What can hang from each mark
J_322: J_689
J_465: J_322 J_440 J_457 J_503 J_687 J_722 J_779 J_784 J_970
J_779: J_465 J_689
J_722: J_465
J_208: J_465
J_440: J_689
J_562: J_465 J_689
J_687: J_689
J_503: J_689
J_784: J_465 J_689
J_689: J_208 J_457 J_535 J_634 J_722 J_970
J_634: J_465
J_535: J_465

Each row was made from one small tree. Brackets hold a mark, then the marks that hang from it, in the order of their numbers. Every link used is in the known rows. Write each row's tree.
(in the rows, 128 means zero)
Known rows
(J_722 (J_465 J_503 J_970)): [154 142 108  78  93  86 148 169 183 169 126  96  81 131 134 154 141 111
 140 117 131 144  78 132 148 131 126 148  86  89 107 146 169 155 120]
(J_503 (J_689 J_208 J_457 (J_535 (J_465 J_784)) J_722 J_970)): [207  97 145 103  84 137 197 165 189 120 142 132 145 151 130 150 156 107
  98 134 143 211  93 120 148  92 128 168 106 107  96 153 162 106 193]
(J_562 (J_465 J_503 J_970) (J_689 J_535 J_634 J_722)): [194 142 116 159  90 130 186 170 177 153 109 148 109 118 154 160 127  97
 115 124 122 167 109 127 189  80 157 168 122 109 110 144 141 106 188]
(J_689 (J_722 (J_465 J_322 J_457 J_779 J_970))): [145 139 106  79 107  87 152 182 182 149 136 119  94 131 119 158 159 118
 129 110 131 167  82 112 162 142 128 136 100 124 108 141 172 129 132]
(J_535 J_465): [160 135  99  56 111  91 155 162 163 142 145  94  92 115 123 151 148 101
 132 138 154 140  63 128 137 151 139 138  91  95 102 151 189 100 108]
(J_634 (J_465 J_503 J_722 J_970)): [174 186 111 103 102  77 173 172 186 153 128 111  77 125 142 155 146 134
 129 104 114 135  80 155 145 126 127 157 122 100 113 157 167 152 121]
(J_634 (J_465 J_322 (J_440 J_689) J_503 J_687 J_970)): [118 198  93 101 107  75 166 190 209 173 131 120 101 136 159 147 128 143
 148 107 114 124  90 117 162 123 138 134 116 119 108 155 152 174 140]
(J_689 J_208 J_457 J_970): [205 105 141  80  75 123 180 159 202 116 147 111 126 141 104 162 131  99
 140 132 169 184  72 140 159 104 138 104  93 113  98 138 181 112 151]
(J_562 (J_465 J_687 J_779 J_784) (J_689 J_457 J_535 J_722)): [212 117 116 141  78 118 177 201 176 104 127 154 122 100 156 149 133 100
 111 134 147 156  92 139 202 105 168 149 104 151 106 149 141 113 192]
(J_779 (J_689 (J_208 J_465) J_535 J_634 J_970)): [193 122 126  98  77 144 170 137 214 138 122 125 127 147 130 155 134 123
 133 136 143 174 101 150 147 108 132 141  92  98  95 143 183  94 163]
(J_322 (J_689 (J_208 J_465) J_634)): [176 113 121  66  84 110 163 148 195 164 133 110  88 146 107 129 149 117
 129 155 168 121  79 111 152 118 147  85  90  70  88 124 186 111 118]
(J_722 (J_465 J_322 (J_503 (J_689 J_457)) J_687)): [159 114 101  87 101  93 144 174 200 153 135 107  90 134 134 145 135 109
 126 116 139 143  82 112 153 125 139 142  67 105 101 137 151 166 148]
(J_687 J_689): [164 133 106  78 124 114 132 155 171 122 139  99 114 135 134 137 147 118
 139 147 125 140  82 116 150 133 150 138 105  97  89 147 157 121 115]
(J_440 J_689): [160 145 114  63 135 104 140 163 166 133 134 108 125 142 136 145 156 117
 137 163 157 125  85 133 165 142 159 119 110  94  96 146 181 133 119]
(J_722 J_465): [181 117 104  59  98  82 140 159 162 155 135  92  93 127 116 147 147 108
 138 129 154 136  71 136 136 151 135 135  79  94  93 152 187 131 104]
(J_784 (J_689 J_535)): [158 114 114  67  96 123 142 150 169 136 130 119 118 147 112 144 156 101
 122 158 150 142  84 133 157 155 137 156 115 109 102 156 178 112 130]
(J_208 (J_465 J_322 J_457 J_503 (J_687 J_689) J_722)): [143 168 120  96 126 109 148 163 222 135 134 121  90 122 129 133 140 119
 135 121 124 125  79 126 167 126 142 130  62 119 117 130 144 162 125]
(J_634 (J_465 J_322 J_457)): [163 165  94  87 110  73 155 168 170 141 130 112  88 123 110 141 145 113
 142 112 147 133  69 129 174 154 151 125  92 120  98 153 167 131 112]
(J_562 (J_689 J_208 (J_634 (J_465 J_322 J_779)) J_970)): [175 126 124 105  76 110 173 170 180 148 121 124  91 138 139 162 121 121
 124 107 156 167  91 125 168 100 144  94 112 112  97 147 161  95 160]
(J_687 (J_689 (J_535 J_465) J_634 J_970)): [142 134 120 106 108 130 162 145 187 123 137 106 120 152 144 146 132 108
 126 130 143 187  94 127 128 102 134 166  97  91  96 143 160 101 145]
(J_322 (J_689 J_208 J_535 J_634 (J_722 (J_465 J_503)) J_970)): [180  99 125  95  60 125 182 146 204 163 134 126 115 163 117 143 150 112
 121 134 158 181 104 114 133  85 126 143 107  73 100 127 190 117 166]
(J_503 J_689): [184 113 118  77 121 102 137 163 162 138 133 107 102 142 140 131 160 115
 109 141 129 142  87 115 163 130 143 127 107  93  86 156 164 116 129]
(J_535 (J_465 (J_503 (J_689 J_634)) J_687 J_722)): [145 136 109  96 109 100 168 171 193 145 142 104  77 116 149 148 141 109
 105 124 136 148  78 123 131 114 120 148  92  97 115 138 168 135 142]
(J_562 (J_465 J_322 J_457) J_689): [189 154  98 112 104 102 149 175 163 132 118 130  92  98 123 141 138  94
 140 125 147 142  86 109 225 124 186 108  91 135  97 151 143 100 148]
(J_784 (J_465 J_440 J_687) (J_689 J_208 J_457 J_970)): [154  80 118  66  51 136 182 166 217 167 136 108 105 140  83 123 116 107
 148 154 176 152  75 125 142 134 121 117  97 116  86 173 183 143 161]
(J_465 (J_322 (J_689 J_208)) J_503 J_687 J_722 J_779): [115 163 105  87  89  97 139 192 241 137 145 121  69 136 157 155 162 146
 123  98 109 131  82 105 171  99 133  91 127 115 132 108 146 167 165]
(J_208 (J_465 J_322 J_503)): [165 154 112  65 128 105 141 146 203 157 134 115  97 135 122 146 144 115
 146 127 128 107  74 140 157 140 156 132  75  93 105 142 168 137 116]
(J_784 (J_465 (J_322 (J_689 J_208 J_535 J_722)))): [178 112  97  59  90 115 152 148 182 170 135 107 107 134  91 129 156 117
 150 144 144 134  72 119 143 141 143 128 116  80  89 154 179 123 143]
(J_784 J_689): [156 114 106  55 103 111 137 154 171 143 133 112  96 138 104 141 151 106
 127 157 152 129  79 127 161 162 142 130 107 112  95 156 187 116 114]
(J_208 (J_465 J_784 J_970)): [165 172 129  64 116  87 151 161 186 157 131 114  97 121 132 136 145 127
 139 135 135 117  68 158 166 147 137 114  78 110  96 150 181 130  95]
(J_440 (J_689 J_208 J_457)): [182 125 129  72 114 124 169 167 182 119 137 112 139 144 117 155 151 111
 137 171 172 143  76 125 170 127 163 108 103  97  96 136 169 136 146]
(J_208 (J_465 J_322 (J_687 (J_689 J_634)) J_970)): [137 165 120  82 127 103 153 163 214 156 131 114  92 128 138 139 127 132
 137 126 133 125  79 123 154 129 140 109  71 112  98 138 150 130 108]
(J_784 (J_465 J_322 J_722)): [170 142 101  58 109  98 144 148 179 159 142  99  93 121  97 134 154 125
 148 125 134 129  65 144 138 152 135 126 118  98  95 159 183 130 123]
(J_465 (J_440 (J_689 J_535)) J_457 J_503 J_779 J_970): [ 46 201 120 114  97 101 150 214 214 142 117 123 100 164 179 148 155 118
 142 114 108 156  95  97 212 108 129 133 121 121 131 132 125 180 167]
(J_779 (J_465 J_322)): [193 135 101  76 105  91 134 140 189 143 140 100 108 128 115 149 147 114
 165 135 146 133  67 132 155 160 162 129  93 123  88 150 189 104 114]

Write each row's tree
[161 159 104 120 105 108 157 162 203 137 134 113  93 103 115 137 126 101
 146 121 148 157  75 108 199 106 163  88  81 129  97 136 153 123 144] | (J_562 (J_465 J_322 J_457 (J_687 (J_689 J_208 J_634 J_970))))
[160 131 124  94  90 142 176 160 197 126 145 115 145 151 138 159 152 127
 131 128 119 202  92 108 123  96 126 163 126 100 104 155 159 105 173] | (J_687 (J_689 J_208 (J_535 (J_465 J_440 J_779)) J_722 J_970))
[132 124  96  84  92 109 146 154 201 172 124 106  71 138  97 116 137  97
 153 130 152 137  76 117 176 128 143 126  86  86  96 140 168 152 145] | (J_784 (J_465 (J_322 (J_689 J_634 J_970)) J_457 J_503))
[196 128 105  99  97  94 173 173 182 132 134 105 102 119 127 141 126 122
 133 133 149 129  71 134 140 132 143 131  93 107  93 157 160 140 124] | (J_634 (J_465 (J_687 (J_689 J_208 J_457))))
[157 173 120  59 128  93 148 156 198 160 133 114  95 131 124 148 147 128
 144 125 132 121  73 136 160 145 146 114  83 106  99 148 168 118  98] | (J_208 (J_465 J_322 J_970))
[109 145  98  85  82  81 133 192 204 156 140 101  89 133 162 136 134 129
 142 110 117 132  77 119 152 127 123 132  84 116 105 144 156 184 143] | (J_722 (J_465 J_440 J_503 (J_687 J_689) J_779 J_784))
[183 136 127 103 115 112 155 166 194 122 139 118  98 142 143 146 162 112
 107 123 111 148  92 135 158 108 136 163 112  99 112 136 154 153 155] | (J_465 (J_503 (J_689 J_457)) J_722)
[ 64 215  96  82  96  90 143 180 222 182 144 145 115 146 142 147 148 141
 152 104  72 153  95 101 202 130 124 139 135 152 111 139 161 172 163] | (J_465 J_322 J_440 J_503 (J_784 (J_689 J_722)) J_970)
[212 151 125 129  77 131 190 179 182 127 119 141 128 112 131 168 136 103
 135 126 141 175  87 113 210  92 176 126 114 129 103 147 121  95 190] | (J_562 (J_465 J_322 J_970) (J_689 J_208 J_457 J_535))
[100 131 112  94 106  97 155 206 211 132 146 123 116 149 163 144 134 128
 125 135 148 131  92 108 158 124 136 101 112 134 106 131 164 148 152] | (J_465 (J_440 (J_689 J_457 J_634 J_722)) J_687 J_779)
[189  89 120  92  76 122 187 182 215 133 146 125 119 132 102 174 142 110
 127 124 147 172  71 109 150 111 134 129  90 118 113 123 158 148 181] | (J_689 J_208 J_457 (J_722 (J_465 J_322 J_503 J_687 J_779)))
[132 140  93  63 101  83 155 177 179 153 152  98 103 112 139 142 134 112
 136 133 145 133  69 112 132 145 127 126  91 114 103 151 186 117 113] | (J_535 (J_465 J_440 J_687))
[166 149 105 125  90 104 160 178 199 154 129 115  96 108 134 126 134  97
 139 128 125 134  80 102 201 102 152 110  89 119 103 148 150 154 158] | (J_562 (J_465 J_440 J_457 (J_503 (J_689 J_208)) J_687))
[200 118 133  76  95 130 178 156 213 130 141 118 119 136  95 163 138 103
 144 142 154 139  61 129 165 120 156 112  75 100 104 128 155 134 151] | (J_689 (J_208 (J_465 J_322 J_503)) J_457)
[114 177 103  73 109  84 142 168 198 163 135 118  86 145 132 144 151 130
 137 118 131 146  90  97 181 123 144  97 115 107  96 121 164 115 118] | (J_465 (J_322 (J_689 J_634)) J_970)
[160 116  92  63 105  97 135 157 183 167 136  97  93 114 105 126 131 115
 153 136 147 117  62 132 147 152 136 109  99 102  92 155 177 138 124] | (J_784 (J_465 J_322 J_687))
[175 118 118  95  66 109 175 155 182 151 126 117 104 151 113 132 152 110
 122 145 167 145  83 111 158 111 142 116 105  74  96 128 171 115 141] | (J_322 (J_689 J_208 J_535 (J_634 (J_465 J_457))))
[ 90 210  97 100  88  49 156 212 201 153 133 122  79 121 153 136 135 143
 143  86 121 137  70 118 197 142 127  96 105 159 107 150 150 163 128] | (J_634 (J_465 J_322 J_440 J_457 J_687 J_779 J_784 J_970))
[140 163 116  81 124  95 138 166 204 135 135 121 104 114 123 120 134 120
 142 133 141 121  68 127 187 146 148 102  49 133  98 135 157 150 110] | (J_208 (J_465 J_322 J_457 (J_687 J_689) J_784))
[210 115 100  77  91 130 156 155 192 134 133 123 132 125 117 157 155 131
 136 150 118 157  94 126 156 136 138 138 117 110  94 145 189 104 152] | (J_779 (J_689 J_208 J_722))
[166 154 120 125  87  89 155 170 214 139 126 105  83 111 139 142 135 111
 148 125 134 147  73 135 172 130 128 137  83 137 114 137 167 153 124] | (J_779 (J_465 J_457 J_503 J_687 J_722 J_970))
[161 170 104 117  51 113 160 166 234 152 120 118 115 123 137 140 138 129
 176 136 108 163  86 117 202 132 139 137  89 145  94 146 168 147 167] | (J_779 (J_465 J_440 J_457 J_503 J_784 J_970) (J_689 J_208))
[112 177 107  79  93  68 129 178 171 140 145 119 121 121 126 118 148 108
 152 124 125 138  70 118 208 153 131 101  93 150  98 139 181 150 115] | (J_465 J_440 J_457 J_784)
[163 135 119 117 104 124 183 159 186 144 131 115 112 137 114 150 136 125
 126 133 130 172  83 103 146 107 132 129 112  99  92 137 151 122 145] | (J_687 (J_689 J_208 (J_634 (J_465 J_457 J_970)) J_722))
[110  92  99  83  78 125 145 182 204 160 113 105  52 129 102 119 131  95
 132 152 163 121  66 123 176 153 127 130  88 106 107 159 157 169 150] | (J_784 (J_465 J_457 J_503 J_687 J_779) J_689)
[151 131 113  96  83  89 160 173 201 158 145 126 115 131 132 138 130 111
 136 106 132 179  98 134 153 115 110 151  84 135 107 147 200 156 147] | (J_689 (J_722 (J_465 J_440 J_457 J_503 J_687 J_784)) J_970)
[183 101  97  62  91  91 148 168 180 155 140 115  99 134 119 126 159 117
 125 151 154 130  94 108 141 134 141 134  95  90  91 140 194 126 116] | (J_322 (J_689 (J_722 (J_465 J_687))))
[205 115 132  75  99 122 178 151 186 152 136 122 126 122  88 153 154 114
 132 145 141 149  67 122 152 131 132 110  94 103 104 142 184 117 134] | (J_689 (J_208 (J_465 J_457)) J_722)
[174 114 122  99  96 106 150 162 166 140 123 123  98 136 147 147 118 105
 121 124 158 159 102 134 170 110 145 116 102 114  94 143 175  91 138] | (J_562 (J_689 J_634 J_970))
[154 113  99  82  89 121 154 148 204 165 130 110  92 148 104 127 136 102
 150 133 150 138  81 131 152 121 147 149  99  77  95 143 168 144 158] | (J_784 (J_465 (J_322 (J_689 J_457 J_535 J_634 J_970)) J_503))
[ 88 182  95  58 126  90 132 188 202 145 151 124 123 161 152 157 169 147
 147 114 114 135  92  96 169 141 153 105 140 131 105 143 164 132 151] | (J_465 J_322 (J_440 (J_689 J_722)) J_779)
[107 157  96  86  99  85 159 188 183 137 150 111 112 105 136 125 135 111
 135 133 137 154  70 101 163 141 124 132  77 138 102 144 171 138 128] | (J_535 (J_465 J_440 J_457 (J_687 (J_689 J_722)) J_784))
[154 130 103  75 107 102 151 156 203 138 149 130 108 153 112 142 148 113
 133 125 153 158  97 109 166 120 155 121 100 115  92 121 183 107 138] | (J_465 (J_322 (J_689 J_457 J_634 J_722 J_970)))
[127 172 110  93 116  78 134 178 198 119 146 120  96 106 122 138 148 118
 128 105 131 149  74 115 189 138 127  92  93 157 122 118 161 146 119] | (J_465 J_322 J_457 J_687 J_722)
[166 107 133 104  98 111 171 153 199 118 144 117 104 152 118 150 114  87
 127 124 182 177  88 152 156 107 140 124  77 115  92 123 187 103 136] | (J_689 J_457 J_634 J_970)
[169 119 126 103 103 136 170 143 198 139 141 113 125 148 121 152 133 123
 130 132 132 189  93 113 135  93 129 125 114  96  91 136 171 106 152] | (J_687 (J_689 J_208 J_634 J_722 J_970))
[177 163 108 103 108 108 167 154 183 152 138 121 128 129 132 142 145 109
 146 136 141 145  94 134 164 113 162 134 117 109  92 159 185 114 147] | (J_562 (J_465 (J_440 (J_689 J_535 J_634 J_722 J_970))))
[116 170 123 118  99  94 147 182 194 138 133 120 115 118 168 134 122 130
 125 128 116 159  81 129 178 111 116 118 102 134 101 127 149 151 133] | (J_465 (J_687 (J_689 J_535 J_634)) J_784 J_970)
[216 127 124 123  76 124 181 156 177 152 119 123  94 111 128 155 117 102
 131 124 162 165  90 131 186  85 166  91 104 109  91 152 168  83 166] | (J_562 J_465 (J_689 J_208 J_634 J_970))
[176 109 115  99 100 123 152 164 186 126 141 114 138 122 136 145 136 121
 126 147 125 153  82 113 142 115 127 131 110 111 105 138 158 132 144] | (J_465 (J_687 (J_689 J_208 J_535 J_722)))
[ 91 143  97  94  97 104 134 198 233 130 143 144  89 133 144 153 137 122
 123 115 119 138  77 119 203 131 138 121 104 158 122 118 149 179 180] | (J_465 J_322 J_503 J_687 J_779 (J_784 (J_689 J_457 J_722)))
[171  91 140  87  77 151 186 144 198 134 127 127 120 156  87 153 137  94
 116 164 179 154  76 132 153 132 140 138  88 101  99 137 166 111 156] | (J_784 (J_689 (J_208 J_465) J_457 J_535 J_634))
